Each row was made from one small tree. The marks that hang from a mark follow it in brackets, in the order of their numbers. Every link used is in the known rows. Write each row's tree.
Known rows
z_121[z_283[z_414] z_473[z_243] z_714[z_588]]: [  2  23  21 -20 -11   9  13 -11 -17  25 -28 -35  24 -11   9   7   0   4
  23 -21  14  16   4 -48 -18  -3 -19 -32  -3 -20  23   3 -14 -37 -12 -29
 -27  26  23  21   7   5]
z_987[z_243[z_473] z_414[z_283]]: [ -7 -18   1   4  10  30 -14  25   7   5  19  24   6   4 -21  -2  23 -13
  33 -15  -2  14 -20   4 -21 -14  25   8  -5   8  -3  26  -2   6  21  30
  -8  25 -19  -3  15   4]
z_283[z_291[z_66[z_357]] z_414[z_987[z_243[z_473]]] z_662]: [ 18   7 -28  41  20   1   7 -11 -13  22  23   8 -11  -3  10   5  -1 -23
 -35   5  15  22  45  48  19   6  25  -6  15 -10   4  13   5  30  20  17
  17 -25 -11   2   2  27]
z_66[z_357[z_283[z_291]]]: [ -8  -1  29 -12  -7 -13 -11  18 -22 -10  -5  34  -7  -8   0   3  18  -1
   5  -3 -16 -14 -26  -8   4  -4 -13 -19  -3 -14 -23  14  12  -9   0  -5
  -5  -1 -17 -26 -10 -27]
z_662[z_283[z_291 z_414[z_987]]]: [ 10 -13 -13  18 -25 -21  -4 -13   5  -7 -11  17  -3  -3  -4 -20 -21 -10
   8  15 -10  -4  -4  -4  -8   4  -9  18   5  17  -1 -24   6 -17 -18 -21
   5 -20  -3   0 -14   8]
z_662[z_283[z_414]]: [ -5 -16   0 -14 -25  -1 -11  16   8   0 -12  14   3  -2  -8  -4  -6  -1
   9  -8 -14   3 -23 -29  -8  -4 -24   4  -2  12  -5 -16   2 -18 -15  -2
  -5  -4  -8   5 -14 -24]
z_357[z_66 z_283[z_291 z_414[z_987[z_243]] z_662]]: [-21  14 -11   1 -12 -27  10  -8  -7 -16   7 -20  -5  38 -11  -5 -27  25
 -14  18   0 -36  13  26   1  14  -5  -4   0  12 -11  23   8  18 -14   0
  -6 -40   0   0   8   3]
z_283[z_291]: [  1 -21  28 -24  -5   3  -5  15   3  -3  -6  22   2 -12   0  -4   9  -6
   2   5 -11  -8 -17 -11   5   5 -12  12  -5   6  -7 -24   4  -8   1  -4
   4  12   3  -1  -5 -29]
z_283[z_414[z_987[z_243]] z_662]: [-16  -5 -19  -1   4  14  20 -12   9  22  21  -9   1  10   2   4   5  -7
 -17  -9  14   6  -8   1   4  -6  -5  18   9  14  -7   8   1  14  -2  10
   6 -10  -2  19  18   7]
z_283[z_291[z_66] z_414[z_987[z_243]] z_662]: [  0  -6 -19  13   4  -4  22 -24  12   9  14 -17  -7   4  -1  -9 -11 -12
 -37  21   5 -10  27  39  16  14   8  16   4   6   8 -11   0  30  10  -6
  17 -14  12   9   9  23]
z_588[z_283[z_291[z_66[z_357]]]]: [ 13 -12  -2   0   8   5 -11  -1  -4 -13  -1  18  -9 -27  17   8  25 -15
   0  19  -8  -1  -8  14  14  11   1   9 -16 -10 -10 -15   1   7  16 -11
  11 -11   1 -12  16 -22]
z_243[z_473 z_987[z_414[z_283]]]: [ 12 -14  17  -1   1  13 -36  43   6  -3  -6  27  14  10  -7  -6   9   1
  26  -3  12  19  -4 -22 -21 -20  35   2  -7  -4   7  15   4 -17   1  33
 -19  33   4  -6  19 -23]
z_357[z_66 z_283[z_291 z_414[z_987] z_662]]: [ -3  18   8  -3 -17 -40  -2  -6  -4 -22  -7 -14  -5  33  -1 -11 -43  36
 -10  18  -6 -39  17   8   8  20  -4  -5  -9  11   0   8   9  -9 -27 -19
  -9 -42  11   6   3 -12]
z_414[z_283]: [ -4 -22  23 -21  -3   9 -18   2  31  -2  -9  20   1  -9  -5   4  21  13
  12  -3  -5   1 -44 -26   1   0  -9  14 -16  12 -12 -11   1 -21   4  -7
  -2  17   1   0  10 -33]
z_283[z_414[z_987] z_662]: [  0  -1  -3  -6   0   0   8  -9  12  16   7  -5   2   6  12   0 -10   1
 -12  -8   8   2  -1 -18   9  -2  -5  15   5  13   3  -7   3 -12 -17  -6
   0 -11   7  26  11  -7]
z_567[z_66[z_357[z_283[z_291 z_414[z_987[z_243]] z_662]]]]: [-16   0 -27  27   3  -2  20 -36 -25  17   7  -4 -14  17   8   7   7 -21
 -30   3   6   2  -5  42   4   3   9 -23  13  -3 -19  35   8  30   0   8
  -2 -36 -23 -26  -4   7]
z_121[z_473 z_714]: [ 10  -1  62 -37  -8  25 -12   0  -5  13   0   1  10   1  11  17   9  -4
  36 -31   3   7 -23 -35  10  -3 -14 -25 -24 -19  -9 -12   5 -37 -10  21
 -17  21   2   3  11 -11]
z_721[z_714[z_121[z_473] z_588[z_283[z_414[z_987] z_662]]]]: [ -1  31 -42 -16   0   5  34 -48 -18  -3  -6 -54  14   0  36  21 -22  24
  25 -11  15  19  -2 -19  -7   7   2  19   6   7  20 -17 -12 -31 -16  -6
   6  12   8  17  -2  45]
z_66[z_357[z_283[z_414]]]: [-10  11  12 -23 -11  -5  -9  23 -19   6  -7  21  -6  -2   2   8  16   9
   0 -15 -10  -4 -27 -24  -1 -10 -14 -28   0 -13 -11  28  11 -16  -7  -9
 -16   5 -17 -13  -5 -35]
z_588[z_283]: [ -3 -18  10 -32   3  21 -13  10   9 -11   3  14   9  -8  17  11  28   2
  30   0  -1   5 -46 -28   1   3 -12  27 -21  10 -15  -5  -2 -12  -3  -3
   0  -4   7   0  24 -42]
z_714[z_121[z_283[z_291] z_473[z_243]] z_588 z_721]: [-13  19  26 -41  10 -15  10  -5 -21  -7 -51 -33  24 -17  -8   7  21  14
  22  -4   6   8  15 -41 -10   2 -44 -33  12  -6  20 -16 -28 -20   7 -23
  -3  49  25  18 -22  41]
z_357[z_66 z_283[z_291 z_414 z_662]]: [-12  14  15 -26 -16 -27  -2  18  -1 -21  -9 -18  -5  26  -8 -13 -43  35
 -12  10 -12 -41  14   1   9  14 -14 -16 -10   6   1  -1   5   4 -24 -11
 -10 -33   5  -1 -16 -33]
z_283[z_291[z_66[z_357]] z_414[z_987] z_662]: [ 19   5 -16  27   6 -12   9 -24   2  13   3   2 -16 -13  12  -4 -12 -15
 -43  14   2  -1  34  27  23   8   8  -5  10  -6   8 -17   6   6   2 -13
  11 -20   4  12   3  12]
z_121[z_283[z_291] z_714[z_588]]: [ 14  10  43  -7  -8   7   7   9 -13  -3 -23 -19   7 -14   2   9   3   9
  20  -8  -1  -9  -6 -24 -10  19 -23  -6   0  -7   6 -17   0 -19  -9 -20
 -13  29  28  -1 -11  -7]
z_987[z_243[z_473] z_414[z_283[z_291 z_662]]]: [ -5 -17 -10  22  18  31   8   8  15   1  32   7   0   1 -24 -20  -7 -26
  12 -10   3   2   9  28 -13 -16  29  17   5  10   4   4  -6  31  17  33
  11   0 -22  -9 -14  22]
z_662[z_283]: [ -7 -25  27 -15 -21  -3 -23  18  12  -5  -7  30   7   3  -6   8  14  -3
  20  -8 -20   2 -39 -31  -3  -5 -30   6  -9  10 -24 -14   3 -21 -12   7
  -5  -6  -5   3  -2 -23]
z_721[z_714[z_121[z_283[z_291 z_414 z_662]] z_588]]: [ -4  32 -22 -14  -9   3  42 -13   5   4 -17 -59   4  -8  10  10 -28  21
  -6 -13  -6   2  25  -6 -12  12 -18  11  27   6  30 -36 -15  -4 -19 -18
   5  42  10   8 -44  14]
z_714[z_588[z_283[z_291[z_66] z_414 z_662]] z_721]: [  8   1 -19 -14  18 -14  22  -6 -21 -32 -23 -46   7 -21  -3  -9 -19  19
  -6  28   5 -25  35  -1  15  35 -13   9   6  11  31 -33 -23  25  12 -24
  23  -1  34  -1 -21  23]
z_473[z_243[z_987[z_414[z_283[z_291 z_662]]]]]: [-17 -25 -18  16   7  -2   1   3  30  -5   0   6  15  -1 -15 -41 -14 -17
 -13  19   1  -3  10 -10 -22 -39  11  18   7   3   2 -17 -11  15  -6   0
   2  13   9   3  11   0]
z_357[z_66 z_283[z_414]]: [-13  12  25 -46 -25 -26 -22  33 -11 -17 -20  -1   0  28  -5   5 -10  46
   6   4 -16 -33 -12 -20   1  16 -17 -26 -19   4  -7  21  11 -24 -18 -11
 -27  -7   7   3  11 -50]
z_588[z_283[z_291[z_66[z_357]] z_414 z_662]]: [ 11  -1 -31  10  14  13  12 -14   4  -2  10 -11 -13 -23  14  -7  -8 -17
 -24   9   1   0  21  21  18   6   5  11  -5  -7   8 -22  -6  25   7 -13
  16 -29  -3  -2  -4 -14]

Which tree is each row?
[  8 -16  -1  27  18  20   0   5  21  -3  26  -2  -2   4 -24 -16 -10 -21
  -2   8  -3  -4  26  47   0  -1  37  10  -5   1  12  -3  -5  37  28  23
  10   0  -4  -9  -1  31]  z_987[z_243[z_473] z_414[z_283[z_291[z_66] z_662]]]
[-20 -28  -8  -2  -3   1 -20  17  23  -2 -11  21  20   1 -11 -23  19  -4
   5  12  -1   5 -18 -32 -31 -35   5   8  -2  -1  -4   8  -6 -12  -2   0
 -15  40  11   6  39 -18]  z_473[z_243[z_987[z_414[z_283]]]]
[-19  13 -25  23   2  -8  23 -17 -16   7  18   3 -13   8  -5  -3  -2 -10
 -18  -4   4  -9   1  23   1 -11  -1  -7  17  -4 -18  29   7  24  -2   4
   6 -27 -23 -13  -9  18]  z_66[z_357[z_283[z_291 z_414[z_987[z_243]] z_662]]]
[ -8  13   1  -4  -2  -9  13   6 -13   2   5   4 -12  -4  -2  -9 -16  -4
 -16 -12  -7 -13   3  -2   8 -11 -11 -17   9 -11  -3   7   4   8 -11  -8
   2 -19 -19 -15 -31 -16]  z_66[z_357[z_283[z_291 z_414 z_662]]]
[  0  -1  41 -22  -6 -18 -28  23 -14  -5  -6  26  -5   1   6  25  31  16
  -3   4 -20 -10 -25  -5  16   6 -14 -32 -18 -22 -19  26  13 -14   8  -7
 -13   7   5 -13  17 -27]  z_291[z_66[z_357[z_283]]]
[ -5  15 -16 -28   4   9  35 -28 -18 -17  -3 -45  11 -10  27  16 -20  13
  25  -8   2   7  -5  -9  -1   8  -3  22   1   2  10 -40 -14 -10  -6   7
  18  13   1  -3 -23  35]  z_721[z_714[z_121[z_473] z_588[z_283[z_291 z_662]]]]
[  2   0 -55  36  19  11  22 -37  -1   4  26 -12 -15 -12  13   0   8 -27
 -26  18  13   7  18  45  11   4  13  21   4  -2  -6   2  -4  41  16   1
  22 -37  -6  -2  18  24]  z_588[z_283[z_291[z_66[z_357]] z_414[z_987[z_243]] z_662]]
[-14  14   8 -15  -3  -4   3  13  -8  10   4   5  -7   4   2   6  -1   6
 -12 -25  -7  -5 -14 -21   7 -17 -15 -23   5 -12 -10  20   5  -1 -15  -1
  -9 -11 -17  -4 -14 -26]  z_66[z_357[z_283[z_414 z_662]]]
[ -8 -17  12 -13   9  33  -9  43 -18  13  22  26  12   9  -9   8  30 -25
  30 -17  -6  14  -8   2 -15 -14  16   0   3   2  -4  29   4   6  15  38
 -12  27 -17   5  16  -2]  z_987[z_243[z_473] z_414]
[ 12 -13   8  21  10  11 -14  25  11  -9   8  12   9   9 -11 -24 -23 -14
   7  -1  16  10  24   2 -12 -22  40  13   2  -3  13  -8  -1   9  -3  34
   0   9   2  -8  -8  -5]  z_243[z_473 z_987[z_414[z_283[z_291 z_662]]]]
[  2 -12  -5   9 -25 -16 -13  -5   5   1 -10  20   3   5  -1  -2  -5  -1
  11   1  -9   5 -23 -24  -8  -1 -15  13   1  17  -7  -7   6 -28 -19 -10
  -6 -13  -1  13   5  -2]  z_662[z_283[z_414[z_987]]]
[  9 -15  -9  37  15  17 -12  13  -1   2  16  24 -13 -14 -21  -5  20 -31
   3   4  -8   9  18  48  -8  -6  37 -11   1 -12   1  15   2  23  40  26
   2  19 -25 -19   5  21]  z_987[z_243[z_473] z_414[z_283[z_291[z_66[z_357]]]]]
[  8  25 -10  23  13 -13  -7   2 -22  16  24   8  -4  21   7  22   9   5
 -16  -5  10  16  15  28  15   2  18 -22   2 -19  -5  53  10  17  10  13
  -3 -29  -7  -6  15  20]  z_291[z_66[z_357[z_283[z_414[z_987[z_243[z_473]]] z_662]]]]
[ -2 -27   8   3  -6  13  -4   5  19 -13   0  11  -4 -14 -22 -28  -3 -15
  18   6 -15 -21 -10   2 -16  -8  11  13  -6  11   6 -19   0  -7   6  -7
  -4  28  -5  -7  -4  -3]  z_987[z_414[z_283[z_291]]]
[ 18  -1 -32  55  -5 -14 -13  -4 -19  10   6  31 -10  -4  -2   4   3 -26
  -9  13  -1  24  25  41   1   6  17  -6  12  -6  -6  12   9  16  18  11
  11 -28 -20 -12  -3  33]  z_662[z_283[z_291[z_66[z_357]] z_414[z_987[z_243[z_473]]]]]
[  4 -13   1  16  11  11 -21  -6  17   8  15  31   7   6  -1  14  32   5
  23  -2  18  27 -34  -1  -5   2  18  23  -8  13 -18  28   3  -7  16  17
   5  -3  -7  -2  31   2]  z_414[z_283 z_987[z_243[z_473]]]
[  2 -19  -8  28   8  -6   4 -42  42  -6  16  -6  -8   3  -9  -6   2   0
 -23  27   6 -10  -2  40  15  14  12  27 -10  12 -11 -13  -1  26  19  -3
  22 -17  13  -3  21  29]  z_414[z_283[z_291[z_66] z_662] z_987[z_243]]
[ 18  -9  -3  38  19  -5  -9 -25  30  -2  23   6  -2   7  -4  -1  -3  -1
 -14  20  15  10  14  43  16  15  30  26 -11   7  -2   1   0  24  24   8
  22 -26   8  -7  14  30]  z_414[z_283[z_291[z_66] z_662] z_987[z_243[z_473]]]
[ -9  17 -50 -39  -4   9  21  -1 -16 -16 -18 -30   8 -17  24  17   1  35
  24   2 -10  10 -22 -28 -20  11 -21  29   9  13  13 -20  -9 -20  -6 -21
   5  49   4   4 -12   2]  z_721[z_714[z_121 z_588[z_283[z_414]]]]
[-10  29  -1 -34   0   2  23  16   5  11 -29 -45   0  -2   2  13  -2  27
 -18 -23   5   7   7 -35 -11  -1 -32  -5  18   2  25 -13 -10 -13 -13 -23
  -9  26  26  35 -25  -3]  z_714[z_121[z_283[z_414 z_662]] z_588]
[  0  18  -8  17  -2 -21   9 -16 -13   2   6   7 -11   3   5 -10 -16  -1
 -15  -1   0 -12   5   4   7  -5   0  -8  11  -6  -5  14   9  -4 -16 -16
   1 -29 -11  -8 -14   6]  z_66[z_357[z_283[z_291 z_414[z_987] z_662]]]
[  6  18   2  10  -2 -26  -8 -14  -7   6   4   1  -9  12  11  12  -3  17
 -22   5  -3  -9   7   8  20   5   0 -23  -5 -14  -2  23  12  -8  -9 -16
  -8 -20   7   3  15   2]  z_291[z_66[z_357[z_283[z_414[z_987] z_662]]]]
[ 26  -5   3  38  14   1 -22  21   5  -2   4  15  -6   0  -5 -12  -9 -21
 -19   6  11  15  46  25   1 -17  47 -15   1 -20  12  -1   3  17  13  33
   1   9   0 -13   3   4]  z_243[z_473 z_987[z_414[z_283[z_291[z_66[z_357]] z_662]]]]
[ 11 -11  -9  18 -19 -15 -12   4  -5  -1 -14  20 -16 -20  -6  -7  -6 -20
 -21  10 -21  -1  15  14   7   4 -12 -16   3  -8   0 -27   5   1   5  -9
   6 -11 -12  -9 -23  -6]  z_662[z_283[z_291[z_66[z_357]] z_414]]
[ -8  13  44 -51  11  12 -13  17  16  -2 -26 -18   9   2  -6  29  38  26
  25 -24  -3   8  -9 -43  -1   3 -51 -21   1   2   0  -5 -15 -14  -7   8
 -14  61  18  16 -10  -8]  z_714[z_121[z_283] z_721]
[  9 -14  -6  29  11   3 -13 -13  14  -3  13  30   2  -1  -5  -3  17  -4
  15  12  16  17 -17  19  -5   6  26  28  -4  13 -12  11   3   4  20   8
  14  -8  -9 -12  11  14]  z_414[z_283[z_291] z_987[z_243[z_473]]]
[ 12  31  40 -20 -10  24  22 -12 -13  24 -15 -58  10   3   6  16 -20   4
  17 -43  23   9  14 -38  -2   5  -9 -32  -2 -18  27 -11  -9 -26 -21   1
 -21   9  23  19 -13   5]  z_121[z_283[z_414 z_662] z_473 z_714[z_588]]
